Each row comes from the steps of one path. Every step used is in the known rows, and no mark comes twice. Write the path behind each row, first mark first.
Known rows:
kigat kelofuf luku rabu: [ 1.17 -1.23  1.71 -3.02  0.22  1.73 -2.16 -1.53  2.69 -2.53 -1.47  0.10
  1.50 -2.73 -0.94 -1.03  0.47  0.45  1.70 -2.03 -0.59]
bafud kelofuf luku rabu fege: [-2.07 -1.14 -0.41 -2.97 -3.04  0.65 -0.76 -3.82  2.40  0.99 -2.21  1.88
 -1.98 -2.06  0.73 -3.89  0.79  4.24  3.16 -1.86  0.02]
fege gifa bafud kelofuf luku rabu: [ 0.66  5.69 -1.95  2.46 -3.22 -2.53  0.70 -3.27  1.03  0.56  1.38  0.53
 -0.70 -1.96 -0.39 -2.83  1.48 -0.22  0.93 -5.60  1.33]
rabu fege gifa: [ 2.01 -1.04  0.09  0.76  0.82 -2.87  3.25  3.26  3.46  1.62  1.41  3.56
  0.23 -1.30 -1.27 -1.61 -0.63 -2.58 -1.52  0.46 -4.46]
luku kelofuf fege: [ 1.82 -0.40 -1.14  0.05 -0.10  1.93  2.06  1.59  0.11  3.00 -2.31  0.94
 -0.62  0.37  1.38  1.97 -1.09 -0.95  0.21 -0.77 -5.22]
kigat kelofuf bafud gifa: [ 0.20  1.29  2.11  0.11  0.72  1.84 -4.12  0.38 -3.55 -7.69  2.30 -2.66
  2.66  0.74 -1.33  1.26  1.94 -0.95 -1.28  1.35  4.51]
kigat kelofuf luku rabu fege gifa dibol: [ 2.17 -2.39  2.41  0.94  0.86 -2.67 -0.88 -3.01  6.03 -0.68 -1.55  1.87
  3.34 -3.06 -1.94 -2.95 -0.39  0.92 -0.38 -2.69 -2.42]
kelofuf fege gifa dibol: [ 1.83  1.72  0.47  4.68  2.75 -5.80  3.89  2.81  5.08  4.79  0.12  0.20
  1.58  0.88 -2.08  4.88 -0.32 -2.99 -2.96  2.98 -3.07]
luku rabu: [ 0.86 -0.98 -2.02 -2.68 -0.31  2.44  0.21  1.13  0.03  1.23 -0.59 -0.24
 -2.82  0.90  1.83  0.50 -1.97 -0.87  3.25 -2.15 -3.95]
bafud gifa fege: [ 0.20 -0.89 -0.32  1.92 -0.36 -1.92 -0.73  1.37 -1.50 -0.99  4.61  1.10
 -0.60  3.61 -0.87  1.74  2.03 -0.34 -0.45  4.20  1.59]
dibol gifa fege kelofuf: [-0.23  0.27  0.24  0.29 -0.83 -1.50 -0.27  0.31 -0.37  4.69  0.48  1.10
  2.25 -0.28 -1.97 -1.88 -0.42 -1.19 -0.77 -0.73 -2.40]
dibol gifa: [-0.36  3.56  0.15 -2.54 -1.21 -2.70 -0.46  5.18 -2.86  3.00  2.09  0.03
  3.54 -0.55 -2.15 -0.13 -0.31 -1.81  3.07 -1.61 -3.68]
dibol gifa bafud kelofuf fege: [-2.49  5.75 -1.04 -1.06 -2.26 -3.44 -2.62 -1.44 -3.06 -2.70  2.29  0.13
  3.91 -0.68 -3.50  2.11  3.07  0.96  0.98 -3.17 -2.22]
kigat kelofuf: [ 0.66 -1.27  0.30 -3.36  0.02  2.30 -3.43  2.57 -0.82 -3.12 -0.34 -0.65
  2.45 -1.23 -2.84 -0.32 -0.72 -2.95 -0.59  1.33 -0.03]
dibol gifa bafud kelofuf luku rabu: [-2.19  5.95 -0.92 -1.62 -3.65 -2.98 -2.86 -3.24 -2.79 -1.44  1.67  0.31
  3.02 -1.70 -1.67 -1.43  2.24  2.86  3.93 -6.51 -1.86]
bafud kelofuf fege gifa: [-0.65  2.24 -1.09  0.58 -2.80 -1.44  0.98 -1.15  2.43  2.24 -0.31  0.31
 -1.37 -1.50 -1.80 -0.51  2.11 -0.24 -0.73 -0.64  0.77]
kigat kelofuf luku: [ 0.77 -0.40  2.32 -2.93  1.04  0.85 -2.32  1.42  1.40 -2.10 -0.94 -0.07
  3.26 -2.49 -2.38 -0.19  0.38 -1.03  0.17  1.41  1.29]
bafud kelofuf luku rabu: [-1.95  0.88 -0.92 -2.84 -3.71  1.18 -1.21 -2.75  0.98  2.26 -2.00  0.06
 -2.12 -1.71  0.73 -3.42  0.34  3.32  4.23 -1.98  2.04]
kelofuf bafud gifa fege rabu: [-0.53  1.05  0.90  3.07  3.12  0.05 -0.02 -1.36 -3.41 -3.07  2.07 -3.01
 -2.01  4.19  0.91  3.46  2.17  0.28 -2.77  2.87  4.56]
bafud kelofuf fege: [-2.24  0.47 -1.15 -1.98 -2.00  0.57 -0.94 -0.63  0.82  0.24 -1.22 -0.21
 -1.37 -0.02 -1.44  1.34  1.56  0.81 -0.08  2.19  0.56]
fege rabu: [ 0.29 -2.58 -2.32 -3.44  1.81  2.71  2.35  3.45 -2.49  1.82 -2.21 -3.80
 -4.27  0.01  0.63  0.59 -2.47 -2.48 -0.83 -1.33 -0.10]
dibol gifa bafud: [-1.09  5.94 -0.95 -1.30 -0.84 -3.32 -1.96  2.61 -4.73 -1.60  3.14 -0.09
  4.71  0.06 -2.52  2.25  0.67 -1.41  1.71 -2.49 -3.19]
kigat kelofuf luku rabu fege: [ 1.27 -3.33  2.03 -3.08  0.87  1.19 -1.83 -2.65  4.19 -3.81 -1.71  1.86
  1.78 -3.01 -1.15 -1.26  0.79  1.51  0.76 -2.05 -2.74]
kigat kelofuf luku rabu fege gifa: [ 2.56 -2.06  2.18 -0.92  0.09 -0.58 -0.34 -2.97  5.80 -2.35 -0.77  2.34
  1.71 -4.10 -1.67 -3.14  1.22  0.43  0.42 -3.97 -2.49]
kelofuf bafud gifa dibol: [-1.48  3.28  1.29  4.24  2.45 -2.48 -1.18  3.33 -4.84 -1.89  2.66 -3.46
  1.89  4.92  0.84  4.11 -0.53 -0.17 -0.77  5.25  5.09]

Write each row's path:
[-0.89  2.87  1.42  3.48  2.74 -0.85 -1.09 -0.29 -3.10 -3.07  3.30 -1.48
  0.05  4.95  0.60  3.93  2.52 -0.04 -1.70  5.17  4.10] => kelofuf bafud gifa fege
[ 0.56 -3.22 -0.64  2.57 -1.34  0.66  0.18  0.56 -1.88 -0.48  3.24  0.15
 -2.09  2.76  0.81  0.03  0.34 -0.54 -1.92  2.66  3.33] => bafud gifa fege kelofuf
[-0.13 -4.17  0.73  0.99  1.59  2.43  1.39  1.10 -1.52 -3.68  0.53  0.36
 -1.50  0.35  2.36  0.12 -1.13  0.21 -3.02  1.92  1.30] => rabu fege kelofuf bafud gifa
[ 0.71 -2.73 -0.91 -1.89  4.10  0.86  3.82  1.34  1.80  0.24 -2.17 -2.78
 -3.60  0.34 -0.14  6.63  0.55 -1.33 -2.98  0.58 -2.95] => kelofuf fege rabu
[ 0.61 -2.56  0.56  3.03 -0.86 -0.39  1.04 -0.24 -0.43  0.09  2.85  0.67
 -1.55  1.66  0.95 -0.04  1.11  0.70 -1.35  2.66  4.28] => bafud gifa fege kelofuf luku
[ 0.67  1.70 -0.16  3.77 -0.34  1.74 -0.47 -1.18 -4.35  0.36  0.56 -0.04
 -0.11  3.31  2.64 -0.83  0.19  0.61 -0.25 -0.11  0.86] => luku kelofuf bafud gifa fege
[-0.32 -0.16 -0.44  2.71 -0.83 -3.96 -0.73  5.56 -3.58  0.41  3.69 -1.49
  1.57  3.93 -0.14  1.69 -1.75 -0.56  0.69  3.91  2.48] => bafud gifa dibol
[-0.14  1.33  1.89 -1.27  2.35  2.87 -3.84  0.68 -2.02 -5.15 -0.62 -2.43
  3.15 -0.15 -1.81  1.60  0.38 -2.13 -1.93  2.43  2.41] => kigat kelofuf bafud
[-0.08 -3.46 -1.68 -0.65  3.32  0.78  1.42 -1.13  1.07  3.11 -1.94 -0.72
 -3.06  2.31 -0.95  1.21 -0.47 -1.77 -3.53  2.58 -1.27] => gifa fege rabu
[ 1.41  0.76  0.41  0.74  1.23 -2.57  2.64 -2.71  4.66 -0.28  0.17  3.01
 -0.42 -1.59  0.87  0.36  0.94  1.60  1.34 -3.09 -3.96] => kelofuf luku rabu fege gifa bafud
[ 2.08 -0.80  1.24  0.04  0.81 -2.28  3.51 -1.09  5.83  2.67 -0.58  3.07
 -1.12 -2.23  1.11 -1.19  0.22  1.44  2.37 -2.78 -4.12] => kelofuf luku rabu fege gifa
[ 0.56 -4.72 -0.92 -0.84  1.27  4.26  1.50 -2.38  1.21 -1.70 -2.28  0.73
 -3.54 -0.33  3.83 -0.59 -2.41  0.98 -0.36 -2.69 -3.46] => luku rabu fege kelofuf bafud
[-2.59  1.88 -0.23 -2.75 -3.06  0.35 -1.07  0.14 -0.29  2.57 -1.50 -0.04
 -0.51 -1.53 -0.63 -2.75  0.33  1.93  2.60  1.75  3.98] => bafud kelofuf luku
[-0.44 -4.23  0.49 -0.11  2.59  3.38  1.56  1.36 -0.19 -1.99 -1.71  0.69
 -0.93 -0.23  2.18  0.36 -2.44 -0.72 -3.58  2.84 -0.41] => rabu fege kelofuf bafud
[ 0.77 -1.94  0.91 -2.03  1.84 -0.45  2.17 -0.64  4.38  1.02 -1.42  2.80
 -1.05 -1.07  1.63  0.62  0.00  2.38  2.87 -0.62 -4.21] => kelofuf luku rabu fege
[-2.97  4.48 -1.74 -1.17 -1.48 -0.25 -2.63 -1.73 -3.03 -3.22  0.27 -0.39
  1.20  0.02 -0.87  1.06  1.14  1.38  0.51  0.73  3.13] => gifa bafud kelofuf luku
[ 0.39 -2.33  0.36 -0.77  0.24  3.41  2.63  3.65 -0.01  3.76 -2.33 -1.33
 -1.58 -1.99  2.62 -0.96 -3.36 -1.33 -0.36  1.13  3.38] => fege kelofuf luku
[ 0.92 -3.14 -0.37 -1.08 -0.46  4.21  2.66  0.20  1.16  3.37 -2.86 -1.11
 -3.52 -2.32  3.96 -1.76 -3.40 -0.01  1.30 -2.27  1.49] => fege kelofuf luku rabu
[ 1.38 -0.99  1.33  1.94  1.47 -4.24  3.14 -0.84  6.31  4.14 -1.31  2.69
  0.54 -1.07  1.04 -1.17 -1.14  1.74  1.58 -1.34 -3.87] => kelofuf luku rabu fege gifa dibol
[-3.09  3.84 -3.31 -1.59 -2.12  1.00 -3.41 -0.63 -4.81 -4.19  0.73 -0.87
  0.49  1.10 -1.34  1.04  0.24 -0.26 -0.14  0.94  2.41] => gifa bafud kelofuf
[-0.87  1.83  1.22  1.67  0.53 -1.25 -0.46 -1.10 -1.15  3.27  0.31  0.09
  2.68  0.56 -1.15 -0.71  0.30 -0.90 -1.28 -0.15 -0.82] => dibol gifa fege kelofuf bafud
[ 0.40  2.71 -0.67  1.01  0.31  3.67  0.11  1.95 -4.52  2.10 -2.17 -1.16
 -0.01  1.45  2.89 -0.84 -2.38 -1.11  0.88 -0.44 -0.69] => luku kelofuf bafud
[-1.27  0.01 -0.19  1.07 -3.22 -3.21  0.36 -4.02  4.13  3.95 -2.05  1.94
 -0.31 -2.03 -0.07 -5.67 -0.25  3.49  2.11 -2.61  0.36] => bafud kelofuf luku rabu fege gifa dibol
[ 0.53 -2.93 -1.06  1.25  0.22 -0.85  0.74 -0.26 -1.98 -1.13  3.07 -1.10
 -3.21  3.10 -0.27  0.97  1.54  0.28 -1.64  1.23  1.96] => bafud gifa fege rabu
[ 0.78  2.46 -0.60  2.26 -1.28  2.58 -0.17  1.56 -6.11 -0.46  0.86 -1.30
 -0.44  2.15  3.44 -0.84 -0.86  0.14  1.37 -1.64  1.49] => luku kelofuf bafud gifa
[-0.62 -0.92  0.24  3.92  0.73  2.23  0.38  2.56 -4.83 -0.38  0.17 -4.15
 -0.68  2.10  3.37  0.48 -3.40 -1.09 -2.51  2.38  6.89] => fege kelofuf bafud gifa dibol
[-0.66  0.23 -0.30 -0.89 -3.85 -1.09  0.69 -4.25  3.82  2.45 -1.27  2.18
 -2.01 -3.17  0.35 -5.68  1.11  3.38  2.84 -3.80  0.35] => bafud kelofuf luku rabu fege gifa
[ 1.01 -1.86  1.34 -2.20  2.09  1.16 -1.67  0.58  2.57 -4.54 -0.76 -0.30
  2.45 -1.30 -3.27  4.18  1.58 -2.11 -2.53  2.18 -2.13] => kigat kelofuf fege
[-0.15 -3.70 -1.00  1.07  1.22  2.46  0.69 -0.28  1.21  3.85 -1.54  0.88
 -1.44  1.65  0.19 -0.15 -2.27 -2.38 -3.72  4.57  0.43] => gifa fege kelofuf
